Each row was made from one small tree. The marks that hang from a mark follow it in brackets, in alphabetical order. Every link used is in the known rows. Write each row's tree.
In the rows, zero is written as 128.
Known rows
V[H[F[N S Y] M]]: [158 145 104 118 141  82 132 143 178 157  99 135 125  96 113 118 112 145
 108 129 145  74 139 145 114 143 136]
S[F V]: [150 151 169 130  98 183 150 127  75 143 177  83 159 106 169 112 125 159
  77  74 122 118 152 165 146  77 157]
V[H[M]]: [200 159 129 119 101 139 192 112 129 185 122  93 145  73 122 114  95 152
  77  63 135  64 163 157 119 142 148]
H[M[S]]: [197 175 145 115 125 122 165 121 119 171 119  72 150 113 131 124 107 157
  94 102 112  76 168 136 115 149 160]
Y[F[H S[M]]]: [169 158 170 156 153 127  85 108  91 133 163  99 150 117 136  95 109 132
  94 110 140 105 160 147 138 109 126]
F[G H[V] N S]: [167 175 131 161 134 113  61 146 147 140 171 163 162 157 157 104 116 146
 148 170 120 111 102 171 135 120 125]
H[F]: [173 149 144  97 115 153 161 138 131 164 144  70 151  89 136 111 122 144
  64 101 103  50 150 185 117 128 171]
C[F[G H[V] N Y]]: [135 143 130  83 152 123 109 140 137 124 145 199 145 151 152  60 116 153
 167 125 125 122  71 165 154 114 136]
C[F[G H[M] Y]]: [139 128 136  51 148 121 135 108 119 128 105 178 141 127 115  61  97 165
 157  75 119 103 101 115 139 148 124]
V[S[F[N] M]]: [176 162 164 151 124 159 110 135 101 178 172  70 130 123 146 135  95 131
  58  90 161 141 157 135 146  97 114]
Y[F]: [167 166 162 121 125 152 144 141 109 173 158  67 162  91 132  81 114 139
  89  99 116  75 136 193 126 111 165]
V[H[M] S[F[G N Y]]]: [137 170 123 113 113 117 116 138 146 168 102 164 135 107 114 123  96 138
 136  94 166 150 109 108 137 118 112]
V[H]: [190 166 155 145  86 160 185 116 115 166 137  97 157  85 153 125 102 124
  80  89 125  85 142 180 121 113 163]
V[S[F[H[M] N]]]: [166 158 144 132 132 129 117 129 115 180 136 116 102  97 124 115 106 129
  78 108 169 113 157 144 130 136 107]
Y[F[H S[M V]]]: [150 156 163 176 141 126  91 102  72 127 195 115 154 122 149  93 122 153
  99 107 146 125 161 137 151  83 127]
N[F[H[V]]]: [167 151 157 110 128 148 160 115 102 145 179 122 144  87 162  76 123 113
  84 114 110  57 165 201 124 108 175]
Y[F[G H[M] N S[V]]]: [125 161 127 160 148  84  52 142 124 155 183 156 157 149 102  77 114 180
 157 127 146 116 122 140 149 116 103]
C[F]: [180 137 178  86 130 162 157 121 104 178 146  76 146 113 143  90 103 150
  66  75 113  93 129 169 124 114 166]
N[F[G H[V] S]]: [149 164 161 119 139 125  75 117 120 136 176 150 166 128 153  91 119 125
 123 142 102  95 140 162 117 102 157]
M[H]: [187 162 171 102 109 166 174 119 106 152 142  98 133 107 159 133 106 123
 118  86 111  72 137 163 133 116 158]
Y[F[G H[M] N]]: [138 159 124 117 143 104  91 152 133 163 157 137 152 132  85  62  99 164
 157  99 138  77 123 172 149 148 106]
C[F[G S]]: [163 150 183  95 141 136  74 124 123 168 141 104 169 153 134 105  98 161
 105 103 103 129 103 131 120 109 146]
M[S[F]]: [160 178 191 121 114 163 131 125  83 144 128  64 156 121 163 137 122 132
  85 102 112 122 165 157 133 100 169]

Which tree is each row?
[139 169 120 129 138  90 120 138 133 110 111 185 151 161 129 111 102 147
 206 147 123 109 108 122 139 157 120] : F[G H[M[S]] N Y]
[144 174  84  66 158  73 115 164 185 147 116 148 153 137 114 102 134 184
 160 138 112  83 123 134 135 146 151] : H[F[G N Y] M[S] V]
[117 145  83 104 109  95 151 144 158 145 139 177 154 114 106 104 116 186
 153  85 139  93 118 135 151 120 131] : S[V[H[F[G N Y] M]]]
[133 154 177  87 107 179 110 105  61 117 187 120 154 151 153 136 107 173
 142  18 131 143 149 104 191  66 118] : S[F[G] M[H] V]
[ 95 178 159 154  95 128 114 135  96 104 137 171 172 157 165 144 124 145
 176 116 142 182 110 131 167  66 147] : M[S[F[G N Y] V[H]]]
[139 176 199 109 110 159 143 105  57 125 149 101 136 130 178 161 138 139
 118  83 126 138 168 129 158  67 168] : M[H S[F V]]
[166 161 157 103 121 170 135 119  94 132 152 115 138  90 174  92 134 138
  80  97 127  96 154 191 143 104 153] : S[F[H[V]]]
[149 140 175  86 126 150 116 109  97 144 142 143 156 140 134  85 101 150
 123  81 113 114 109 156 140 120 140] : C[F[G H]]
[145 140 144  97 168  92 142 119 118 135 100 156 113 145 129  90 109 144
 144 124 140 111 128 131 137 148 138] : C[F[H[M[S]] N Y]]
[152 166 158 112 118 139 147 115  80 154 146  76 149 116 146 124 130 179
  84  75 128 124 185 123 142 103 155] : H[M[S[F V]]]
[122 180 141 124 132  95 104 112  90 143 155 142 168 131 110  89 129 181
 154  99 128 116 150 124 151 117 140] : Y[F[G H[M[S[V]]]]]
[139 150 139 106 125 138  91 143 115 141 147 137 140 142 109  94  95 160
 143  79 137 101 135 153 157 142  95] : S[F[G H[M] N]]
[113 134 161 149 133 124  92  96  77  76 191 187 174 157 161 100 104 134
 166 116 118 139 135  97 149  78 128] : N[F[G H S[M V] Y]]
[165 146 153  94 123 156 144 112  92 142 129 102 126  90 129  94 108 149
  86  64 135  80 171 155 137 140 124] : S[F[H[M]]]
[182 162 135  48 132 141 164 127 141 163 142  99 122  82 149 119 143 148
  86  91 109  43 154 179 134 114 177] : M[H[F V]]
[139 166 120  74 157  95  76 158 182 127 130 174 137 146 147 123 135 147
 182 156 113  93  89 143 141 109 144] : M[H[F[G N S Y] V]]
[164 172 105 145 136 115 106 128 139 128 162 197 143 140 160 107 107 135
 160 147 151 141  95 118 150 115 111] : F[G H[V[S[M]]] N Y]
[181 170 172 138  99 167 141  94  88 176 138  82 134  80 148 150 100 124
  37  55 168 150 179 123 137  85 134] : V[H S[F M]]
[191 156  96  95 163  87 101 160 189 195 150  88 127 104 114  97 129 181
  70 135 126  48 159 166 115 146 143] : H[F[N S] M V]
[141 185 187 109 108 158  94 132  91 134 129  90 179 149 149 139 116 150
 125  97 104 140 139 138 140 100 155] : M[S[F[G]]]
[101 139 142 146 118 154  97 128  76  71 185 188 159 171 162 101 105 159
 179  85 146 162 111 121 191  82  96] : S[F[G H N Y] M V]
[125 143  94 113 144  82  89 158 168 138 149 160 158 145 116 101 121 190
 159 137 120 100 109 111 134 126 122] : H[F[G N S[V] Y] M]
[105 137 121 119 123 130 111 139 106  99 153 193 146 145 135  84 112 173
 183  93 143 133 110 129 171 115 100] : S[F[G H[M] N Y] V]
[138 142 161 111 155 114  69 151 144 141 133 153 160 176 141  94  95 148
 160 141 115 144  65 130 132 110 131] : C[F[G N S Y]]
[179 151 159 123 110 164 174  98  75 136 191 106 140 126 166 136 106 156
 113  51 132  99 159 121 167  86 139] : S[M[H] V]
[142 149 101  60 114 111 158 126 161 146  92 152 156  84  99 102 109 169
 134  72 119  70 128 130 126 145 145] : V[H[F[G Y] M]]
[179 170 125 110 169  94  96 122 136 172 142 114 134  81 122  62 132 163
  90 125 137  70 159 164 120 133 141] : Y[F[H[M V] S]]
